What can hang from each mark
tumuv: loke
vupib: gesu livof loke
loke: siso
livof: govar
gesu: govar siso
govar: loke
siso: livof
ropem: gesu livof loke

Known rows, with every way that one mark hangs from another
govar[loke[siso]]: 92	-116	43	-76	152	211	52	-123	191	108	-145	158	122	-76	-129	-212	134	11	-286	-346
govar[loke]: 21	-11	38	-42	233	216	60	-173	249	26	-112	85	57	39	55	-111	85	1	-238	-373
tumuv[loke[siso]]: 151	-78	-21	61	6	208	22	-127	-83	150	-242	248	57	-52	-165	-114	70	33	-266	-58
tumuv[loke]: 95	31	-22	90	93	215	32	-183	-38	64	-211	185	-1	64	25	-38	48	23	-206	-87
vupib[gesu[govar] loke]: 177	-2	-7	-19	387	219	-2	-185	110	-54	-74	166	49	-24	-131	5	202	-17	28	78
ropem[gesu livof[govar] loke[siso]]: 201	157	153	-42	229	117	66	49	145	93	-171	163	-15	-187	-299	-346	62	231	74	-198
vupib[gesu]: 62	36	2	-15	304	168	28	-117	-139	-42	-8	132	-20	-71	-85	26	140	-22	-52	-179
ropem[gesu livof loke]: 30	167	91	6	202	131	76	-11	102	-43	-255	198	10	-122	-33	-165	37	194	-15	-227
tumuv[loke[siso[livof]]]: 114	-16	-20	54	94	329	-90	-147	-45	224	-316	213	72	-141	-153	-55	-27	-16	-208	-123
livof[govar[loke[siso]]]: 194	-30	102	-89	272	203	59	-126	288	153	-38	59	27	-24	-208	-280	127	31	-143	-332
vupib[gesu livof]: -111	33	6	33	359	220	-4	-144	-33	66	14	189	-71	28	-155	44	54	-42	10	-151
ropem[gesu loke[siso]]: 52	0	58	-58	0	109	143	-28	190	28	-126	208	88	-124	-164	-188	138	78	-124	-188
vupib[gesu[govar] livof loke[siso]]: 60	-112	17	-16	356	265	-31	-147	165	149	-74	284	67	-30	-406	-68	159	-21	42	133
siso[livof]: -4	74	5	50	308	315	-73	-128	101	162	-144	136	30	-62	-12	21	4	-45	-106	-240
loke[siso[livof[govar]]]: 179	51	71	7	340	307	-73	-77	138	286	-64	99	-20	-122	-274	-149	43	-6	-29	-206
vupib[gesu livof[govar] loke]: 88	56	78	10	437	246	20	-168	279	135	69	58	-187	108	-235	-54	79	-17	230	-45
ropem[livof loke]: -139	12	55	30	288	196	14	8	-99	58	-227	215	-11	-92	-9	-139	18	168	-82	-171
vupib[gesu[govar] livof]: -101	41	12	44	467	221	-47	-178	6	39	4	237	53	76	-219	-5	88	-40	18	5
loke[siso[livof]]: 62	-24	-7	8	233	321	-83	-75	58	245	-172	212	76	-186	-199	-58	41	-31	-167	-217
gesu[govar siso[livof]]: -80	166	64	22	519	289	-189	-140	266	148	-120	56	236	-72	-77	-19	88	-52	-126	-72
vupib[gesu livof[govar[loke]]]: -3	99	107	-74	490	244	42	-211	248	53	82	4	-100	107	-151	-138	13	-38	84	-323
ropem[gesu livof[govar] loke]: 144	251	152	10	309	120	72	-20	195	-4	-146	96	-72	-67	-109	-266	26	203	120	-219
gesu[govar[loke] siso[livof]]: -102	144	98	-73	525	307	-144	-215	445	101	-165	-46	294	-53	10	-100	66	-50	-184	-264

Rows
37	-54	33	-82	240	343	-41	-140	237	209	-216	128	126	-156	-111	-143	22	-44	-236	-402 -> govar[loke[siso[livof]]]
205	-111	-8	-68	192	199	37	-74	27	69	-92	176	-4	-174	-267	-49	205	3	-34	-47 -> vupib[gesu loke[siso]]
114	136	104	-42	435	332	-27	-197	371	151	-78	-39	-30	9	4	-145	-9	-34	-48	-418 -> siso[livof[govar[loke]]]
-105	200	117	-48	293	86	34	-91	390	-57	-66	52	236	-9	-52	-149	185	65	-75	-39 -> ropem[gesu[govar siso] loke]
235	67	51	57	210	321	-77	-144	42	271	-219	122	-23	-93	-233	-147	-33	-4	-69	-118 -> tumuv[loke[siso[livof[govar]]]]
4	213	164	-68	522	291	-98	-170	487	168	-48	-195	86	-29	-16	-152	22	-25	-50	-420 -> gesu[siso[livof[govar[loke]]]]
249	250	67	52	353	147	-34	-85	166	-35	-269	269	138	-102	-170	-170	87	155	-55	-98 -> ropem[gesu[govar] livof]
-36	73	112	-12	401	262	51	-213	445	165	5	44	-77	195	-100	-205	1	-20	-19	-341 -> vupib[livof[govar[loke]]]
55	188	94	23	309	146	32	-45	144	-69	-255	255	126	-98	-87	-204	83	185	-8	-72 -> ropem[gesu[govar] livof loke]
70	-30	50	-71	360	359	-95	-187	281	165	-223	187	241	-129	-170	-186	58	-49	-227	-255 -> gesu[govar[loke[siso[livof]]]]
-89	-84	53	-8	208	195	-2	61	-147	134	-256	276	42	-207	-195	-233	63	192	-128	-146 -> ropem[livof loke[siso]]
107	-95	47	-69	265	218	-1	-169	240	93	-147	219	225	-43	-196	-238	168	14	-289	-186 -> gesu[govar[loke[siso]]]
42	60	54	-66	341	169	-25	-97	196	-12	-33	-50	49	-90	-97	30	205	7	17	-67 -> vupib[gesu[siso] loke]
37	82	57	-46	218	253	-9	-93	268	99	-204	246	207	-176	-207	-165	79	11	-68	-93 -> ropem[gesu[govar] loke[siso[livof]]]
138	324	133	13	435	105	-107	-46	279	-31	-232	112	241	-139	-198	-171	115	160	-57	-93 -> ropem[gesu[govar siso] livof]
127	-77	71	27	270	277	14	-106	430	326	-30	170	-117	74	-366	-204	85	34	76	-14 -> vupib[livof[govar] loke[siso]]
-99	24	51	-54	487	263	-13	-247	192	-5	-44	163	102	90	-127	-92	70	-46	-54	-180 -> vupib[gesu[govar[loke]] livof]
25	-42	106	-46	329	258	31	-149	393	250	-11	115	-28	77	-280	-290	40	20	-78	-305 -> vupib[livof[govar[loke[siso]]]]
396	192	167	-87	293	153	30	-64	338	72	-217	101	47	-172	-303	-395	47	186	-25	-414 -> ropem[gesu livof[govar[loke[siso]]]]
-32	-29	13	9	323	259	28	-180	192	88	-46	162	-108	54	-152	27	78	-41	96	-46 -> vupib[gesu livof loke]
45	-2	119	-8	324	187	-1	64	-52	185	-142	182	-49	-160	-276	-314	64	216	20	-130 -> ropem[livof[govar] loke[siso]]
237	392	185	10	437	87	-54	-5	330	41	-122	-52	40	-124	-208	-227	81	182	70	-230 -> ropem[gesu[siso] livof[govar]]
-3	119	60	24	471	212	12	-136	67	106	120	79	-158	90	-244	-68	44	-20	164	-144 -> vupib[gesu livof[govar]]
-73	257	143	-23	275	88	8	30	218	-30	-211	47	126	-157	-42	-187	73	212	-36	-218 -> ropem[gesu[siso] livof loke]
-112	75	76	-15	522	238	-93	-165	346	78	-16	72	111	41	-227	2	146	-25	89	124 -> vupib[gesu[govar siso] livof loke]
163	366	195	-98	440	237	-49	-180	680	73	-79	-215	108	-58	-52	-174	25	-16	11	-466 -> ropem[gesu[siso[livof[govar[loke]]]]]
